Every row comes from one small tree of marks. The marks that hang from a mark follow it in brackets, in the order of their numbers. Every link used is in the known rows. Which tree was each row made from?
Known rows
K478(K580(K117(K634(K888)) K501)): [ 1.37 -1.27  0.86 -3.79 -0.03 -0.48  0.45 -2.04 -0.83 -0.13 -0.43 -1.36
  1.68  0.04  1.30 -2.56 -0.72  2.63 -1.89  2.77  2.53  0.56 -0.92  1.10
  0.67 -0.95  2.88  0.09]
K501(K580(K117(K634) K123 K478)): [-0.14 -1.29  1.03 -4.86  0.62 -0.79 -0.57 -2.06  0.16 -0.53 -1.52 -3.78
  2.19  1.12  1.46 -0.65  0.59  1.70 -0.55  3.85  2.47 -0.05 -1.06  3.39
  0.16  1.01 -0.26 -1.78]
K580(K117 K123 K478 K501): [-0.71 -1.24  2.11 -7.30 -1.16 -2.59 -2.57 -1.41  0.27  1.76 -3.99 -5.37
  3.26  1.99  2.05  0.43 -0.86  1.16  1.25  6.82  2.86  3.68  1.53  4.82
 -1.23  0.37  4.60 -2.24]
K634(K478 K501 K888): [-0.55  1.12  1.08 -4.00 -0.87  0.50  2.10  0.85 -0.13  3.42  0.98 -0.17
  3.22 -2.75 -1.27 -0.77 -4.82  4.26 -3.13 -1.43  1.24  3.63  0.59  1.00
  0.05  1.41  2.85  1.53]
K888(K634(K117 K478 K501(K580))): [ 0.73  0.18  0.65 -3.06  0.48  0.69  2.10  0.06 -0.96  3.04 -1.05  0.70
  3.68 -2.52 -1.41 -0.92 -4.20  4.00 -2.69  0.84  2.74  2.55 -1.26  0.67
 -0.84 -0.64  2.74  1.65]
K117(K580(K478 K501)): [ 1.87 -0.33 -0.83 -3.34 -0.20 -2.03 -0.98 -0.45  0.32  2.04 -1.70 -2.89
  0.35 -0.42  1.76 -2.66 -0.67  2.68 -0.84  1.63  2.87  0.11  0.41  3.88
 -1.09  0.51  2.50  0.11]
K888(K634(K123 K478 K501)): [-0.27  0.73  0.00 -3.44 -0.27  0.33 -0.41  0.22 -0.58  2.33 -0.15  0.80
  3.65 -2.52 -1.17 -0.60 -5.11  3.41 -2.03 -0.75  1.66  3.97 -0.11 -0.18
  0.05  1.17  4.18  1.44]
K634(K123 K478(K580) K888): [-1.01  1.14 -0.18 -4.87  0.05  1.73  0.26 -2.67 -0.37 -1.83  0.47  0.09
  2.60  0.35 -1.93 -1.82 -4.76  4.30 -2.66 -2.49  0.31  3.27 -1.94  0.51
  0.83  2.28  3.10  1.21]
K888(K634(K123 K501)): [ 0.15 -0.06 -0.22 -1.77  0.35  0.16 -0.27  0.53 -0.40  0.90  0.12  1.32
  2.90 -1.79 -0.44 -0.72 -3.56  1.98 -1.53  0.05  1.93  3.03  0.34 -1.17
  0.51  0.03  3.84  0.40]
K117(K580(K478 K501) K634): [ 2.85  0.19 -1.28 -3.47 -1.09 -1.35 -0.72 -0.71  0.09  3.68 -0.14 -3.42
  0.53 -2.17  2.42 -4.19 -0.94  3.68 -1.91  1.78  3.16 -1.20  0.18  3.74
  0.58  1.30  0.88  0.06]
K478(K580(K123(K634(K117 K501 K888)))): [ 0.22 -2.12  0.84 -2.16  0.95  0.52 -0.44 -4.38 -0.10 -1.26 -0.80  0.82
  2.27  1.30 -0.72 -2.61 -1.06  2.00 -2.13  0.64  2.13  2.83  0.10 -0.78
  0.26 -0.52  3.39 -0.37]
K478(K580(K117)): [ 0.70 -1.72  0.65 -2.40 -0.11 -0.39 -0.41 -2.86 -0.57 -1.94 -1.31 -0.11
  0.94  1.40 -0.01 -1.28  0.67  0.76 -0.64  1.41  0.93  0.02 -1.34  0.42
 -0.26 -1.58  1.48  0.89]
K501(K580(K117 K123(K634) K478)): [-0.80 -2.30  1.48 -3.57  1.67 -0.89 -0.83 -3.71  0.39 -1.01 -2.25 -2.26
  1.18  2.23  1.12 -0.59  1.58  1.12  0.09  3.75  2.15  0.91 -0.65  3.43
 -1.60  1.04  0.70 -2.11]
K888(K634(K117 K123 K501)): [ 1.11  0.59 -0.06 -2.81 -0.23  1.18  0.34  0.12 -1.06  1.47 -0.89  0.97
  3.98 -1.54 -1.04 -0.93 -4.55  2.64 -1.31  1.40  1.94  3.49 -0.29 -1.03
  0.87 -1.58  4.00  0.35]
K123(K634(K478 K501)): [ 0.38 -0.67  0.69 -0.87 -0.12  0.07  0.10 -2.19  0.13  3.53  0.03  1.11
  0.93 -1.13 -0.15 -1.05 -1.48  2.10 -1.26 -0.49  0.97  2.45  0.94  0.38
 -1.27  1.08  1.76  0.73]
K580(K123(K634(K888))): [-1.89 -0.93  1.17 -0.58  1.36  0.75 -1.16 -2.86  0.17 -0.02  0.87  0.65
  0.40  0.20 -0.43 -1.41 -0.06  0.74 -0.66  0.38  0.11  2.19  1.08  0.18
  0.40  1.94  1.38 -2.04]
K888(K634): [-1.01 -0.08  0.17  0.47  0.33  0.15  0.41 -0.19 -0.38  1.51  0.73  1.87
  0.09 -2.35 -1.25 -1.10 -1.41  1.04 -1.06 -0.14  0.71  0.34 -0.03 -0.06
 -0.72  0.65  1.07  0.77]
K501(K580(K117(K634))): [ 1.22 -0.79  0.57 -1.83  1.48  0.20  1.06 -0.54 -0.73 -1.03  0.14 -1.45
  1.00  0.03  1.57 -0.63  1.36  1.35 -0.77  2.36  1.41 -1.65 -2.18  1.15
  0.82 -0.57 -1.42 -0.90]
K580(K117 K478 K501): [ 0.28 -0.60  1.51 -5.75 -1.73 -2.30 -0.52 -0.59  0.08  2.78 -3.39 -4.20
  1.70  0.94  1.95  0.12 -1.09  1.50  1.01  5.92  2.56  2.02  0.95  4.97
 -2.11 -0.32  3.27 -0.80]
K634(K117(K580) K123 K478 K501 K888): [ 2.36  2.48 -0.29 -7.60 -0.80  2.27  0.89 -0.31 -1.44  2.19 -0.27 -1.33
  5.79 -2.01 -1.11 -2.75 -6.91  6.77 -3.37 -0.51  1.57  4.71 -1.38  1.50
  2.49 -0.46  4.67  0.92]
K478(K580(K117(K634) K501)): [ 1.96 -1.57  0.57 -3.47 -0.16 -1.02 -0.47 -2.15 -0.83 -0.24 -1.30 -1.64
  1.68  0.74  1.89 -1.95  0.14  1.74 -1.10  3.21  2.57  0.27 -0.95  0.79
  0.47 -1.37  2.68  0.18]

Which tree is each row?
[ 1.09 -0.81 -0.36 -4.51  0.18 -2.16 -2.66 -0.96  0.44  1.31 -2.28 -3.80
  1.57  0.41  1.90 -2.42 -0.48  2.37 -0.73  2.32  3.16  1.49  0.83  3.78
 -0.33  1.14  3.54 -0.98]
K117(K580(K123 K478 K501))
[ 1.12  1.24 -0.35 -2.98 -0.71  1.43  0.88  0.51 -0.42  1.37  2.41 -0.69
  3.20 -2.27  0.59 -2.05 -3.90  3.28 -2.63 -0.36  1.33  1.87  0.18 -0.94
  3.27  0.86  1.52 -0.56]
K117(K634(K123 K501 K888))
[ 1.84  2.75 -0.38 -7.15 -0.07  2.20  0.27 -0.72 -1.55  1.31 -0.72 -1.96
  4.01 -0.96 -0.66 -2.79 -5.89  6.30 -2.24  0.55  1.12  3.76 -2.15  2.60
  1.94  0.33  4.32  0.06]
K634(K117(K580(K501)) K123 K478 K888)
[-0.61 -0.74  0.78 -2.79  1.35 -0.35  0.40  0.19 -0.27  1.88 -0.46  0.42
  3.34 -2.28 -0.87 -0.48 -3.09  3.23 -2.75 -0.16  2.89  3.02 -0.37  0.32
 -0.81  1.29  3.20  1.06]
K888(K634(K478 K501(K580(K123))))
[ 0.72 -0.47  1.09 -2.82 -0.32  1.64  1.92 -4.12 -0.54  2.83 -0.06  1.70
  2.26 -1.05 -1.69 -3.08 -3.57  4.44 -3.02 -0.17  1.57  3.29 -0.16  0.57
 -0.82 -0.04  2.99  1.16]
K123(K634(K117 K478(K580) K501 K888))
[-0.70 -0.17  1.65 -3.51  0.19  1.18 -0.43 -2.80 -0.38  2.43 -0.34 -0.11
  3.26 -0.48 -0.96 -1.25 -2.81  2.89 -1.54  1.18  1.03  4.49  0.93  0.65
  0.42  0.98  3.03 -1.05]
K580(K123(K634(K117 K478 K501 K888)))
[-0.39 -2.55  0.29 -0.58  1.42 -0.25 -1.99 -4.78  0.29 -2.45 -0.87  0.88
  0.40  2.18 -0.22 -1.99  1.05  0.32 -1.00 -0.03  1.31  1.19 -0.10 -0.75
 -0.31  0.48  2.00 -0.35]
K478(K580(K123(K634)))
[ 1.51  1.39  0.81 -6.97 -0.74  1.32  0.89 -0.41 -1.20  3.72 -0.34 -1.63
  5.31 -2.59 -1.31 -2.81 -5.39  6.14 -3.65  0.23  1.98  4.26 -0.40  1.99
  1.78 -0.21  4.12  0.82]
K634(K117(K580(K123)) K478 K501 K888)
[ 1.40 -0.94  0.44 -4.33 -0.48  0.47  0.14 -2.58 -0.81 -1.00  0.28 -0.52
  2.98 -0.02  0.35 -2.42 -1.75  2.89 -2.28  1.13  1.79  1.17 -1.23 -0.12
  1.78 -1.03  2.55  0.48]
K478(K580(K117(K634(K123 K501 K888))))
[ 1.60  0.02 -0.16 -3.06 -0.96 -0.04  0.89 -0.44 -0.70  4.06 -1.03  0.22
  2.82 -3.19 -0.99 -3.01 -3.56  3.78 -2.36  1.51  3.02  1.66  0.22  1.63
 -0.53 -1.23  3.07  1.50]
K888(K634(K117(K580(K478)) K501))
[ 0.41 -0.61  0.63 -1.64  1.86  0.27  3.14  1.34  0.13 -0.40  1.10  0.09
  2.45 -1.21  0.19 -0.82 -2.15  2.83 -3.14 -0.68  2.66  1.68 -0.19 -0.20
  0.30 -0.09  1.90 -0.30]
K634(K501(K580) K888)
[ 0.61 -0.81  0.28 -2.89  1.60  0.18  0.27  0.25 -0.75 -0.49 -0.48  0.57
  3.56 -1.15  0.26 -0.42 -2.53  2.36 -1.67  1.38  2.69  2.55 -1.13 -0.46
  0.33 -0.67  3.63 -0.17]
K888(K634(K123 K501(K580(K117))))
[ 1.27  0.21 -0.38 -5.34 -1.24 -0.39 -0.62 -1.12  0.24  3.69  1.46 -2.98
  3.08 -3.31  0.85 -4.84 -2.82  4.96 -3.85  0.36  3.13  0.95  1.09  2.87
  2.34  2.12  1.78 -0.26]
K117(K580(K123 K478) K634(K501 K888))
[-0.10 -1.68  1.31 -3.02  2.52 -0.42 -0.74 -0.99 -0.45 -2.95 -1.43 -1.97
  2.05  2.01  1.28  0.65  1.74  0.42 -0.01  2.90  1.55  0.53 -1.63  1.11
  0.44 -0.51  0.76 -1.97]
K501(K580(K117 K123))
[-0.76  0.07  0.27 -4.09 -0.11  0.71 -0.96 -2.65 -1.10  0.12 -0.66  0.98
  2.41 -1.02 -1.68 -1.47 -3.57  3.31 -1.60 -0.12  0.94  2.48 -1.81  0.70
 -0.24  1.00  3.38  1.67]
K888(K634(K123 K478(K580(K117))))
[ 1.73 -1.45  0.93 -2.52  1.27 -0.85  1.23  0.83 -0.26 -0.39 -1.11 -1.19
  2.86  0.24  1.61  0.52 -0.05  1.30 -1.19  1.95  2.63  1.12 -0.67  0.22
 -0.12 -1.89  1.77 -0.33]
K634(K501(K580(K117)))
[ 1.41  1.53 -0.54 -4.69  0.10  1.17 -0.78 -0.89 -1.56  2.32 -1.28 -0.20
  3.21 -2.09 -0.95 -2.45 -4.77  4.67 -1.62  0.96  1.78  2.84 -1.72  1.62
  0.59  0.13  4.10  0.95]
K888(K634(K117(K580(K501)) K123 K478))
[-0.61 -0.92  1.50 -2.67  0.57  0.60  0.66 -4.33 -0.48  1.74  0.16  1.04
  0.29 -0.51 -0.55 -2.73 -1.51  3.60 -1.97  0.58  1.07  2.25 -0.37  1.99
 -1.51  1.52  2.82  0.40]
K123(K634(K478(K580(K117 K501)) K888))
[ 2.17 -0.43 -0.78 -4.73 -1.39 -1.15 -1.98 -1.12  0.33  3.52  0.02 -3.44
  2.93 -2.28  1.65 -3.89 -1.48  3.69 -2.67  1.07  3.27  0.50  1.12  2.56
  2.01  1.32  1.41 -0.15]
K117(K580(K123 K478) K634(K501))
[-0.63 -0.29  1.14 -2.42  0.27  1.03 -1.83 -3.57 -0.37  1.41 -1.25 -0.34
  1.66  0.90 -0.72 -0.73 -0.89  1.32  0.07  1.55  0.01  2.84  0.25  0.85
  0.10  0.98  1.48 -1.17]
K580(K123(K634(K117 K478)))
[ 0.96  2.31 -0.20 -5.14 -1.11  2.15 -0.65 -1.35 -1.13  0.42 -1.94 -1.35
  3.55  0.90 -1.22  0.20 -4.51  2.96  0.12  0.83 -0.45  3.28 -1.93  0.94
  1.20 -0.28  2.01  0.31]
K634(K117 K123 K478)
[ 0.94 -0.24  1.21 -4.04  1.59  1.21  2.55  0.34 -0.57 -0.29 -0.53 -1.04
  4.78 -0.14 -0.33 -0.81 -3.17  3.40 -2.74  1.81  2.88  3.37 -0.67  0.02
  1.31 -1.64  2.96 -1.31]
K634(K117 K501(K580(K123)) K888)
[-0.92 -0.98  0.82 -4.83 -0.46 -2.53 -2.34 -0.72  1.09  1.30 -3.30 -4.45
  2.26  1.95  1.59  0.22 -1.43  0.88  0.48  4.05  3.16  3.47  2.06  3.44
 -1.49  1.68  4.13 -1.86]
K580(K123 K478 K501)
[ 1.15 -2.02  0.29  1.06  2.13 -0.09  0.89 -1.87  0.31  0.43  0.09  1.39
  0.38  0.16  1.10 -1.13  0.68  1.00 -1.28  0.18  2.17  0.88  0.31 -0.61
 -1.14 -0.15  1.03 -0.68]
K123(K634(K501(K580)))
[ 1.37 -1.89  0.86 -3.33  0.42 -1.35 -0.60 -1.88 -0.67 -1.37 -2.29 -1.35
  1.56  1.81  1.36 -0.99  0.40  1.11 -0.46  3.10  2.44  1.17 -0.83  0.94
 -0.78 -1.86  3.70  0.27]
K478(K580(K117 K501))
[-1.70 -1.63  2.12 -4.79 -1.16 -0.98 -2.53 -4.78  0.28  1.85 -2.35 -2.55
  1.30  1.40  0.41 -0.81  0.45  0.77  1.11  4.75  0.91  2.29  1.32  4.14
 -1.60  1.40  1.79 -1.90]
K580(K117 K123(K634) K478)
[ 0.08 -1.19  0.83 -3.45  0.73 -0.99  0.96 -1.32  0.24 -0.92 -2.02 -2.51
  0.94  1.29  0.84 -0.02  0.69  1.36 -0.07  3.05  2.03 -0.50 -1.44  3.62
 -1.76 -0.01 -0.23 -0.63]
K501(K580(K117 K478))
[ 0.59  1.30 -0.46 -4.67 -0.54  1.35  0.25 -1.83 -0.57  0.64  1.34 -1.19
  2.59 -1.17 -0.07 -2.72 -4.37  4.72 -3.01 -0.81  1.41  1.94 -1.35  0.62
  2.22  2.32  2.27  0.47]
K117(K634(K123 K478(K580(K501)) K888))
[ 0.19  0.64  1.28 -3.07 -1.18  1.04  0.90 -0.70 -1.16  2.06  1.66 -1.11
  1.23 -2.18  0.36 -1.70 -0.74  2.14 -0.97  2.44 -0.17 -0.49 -0.61  1.56
  1.88 -0.01 -0.51 -0.51]
K580(K117(K634(K888)))
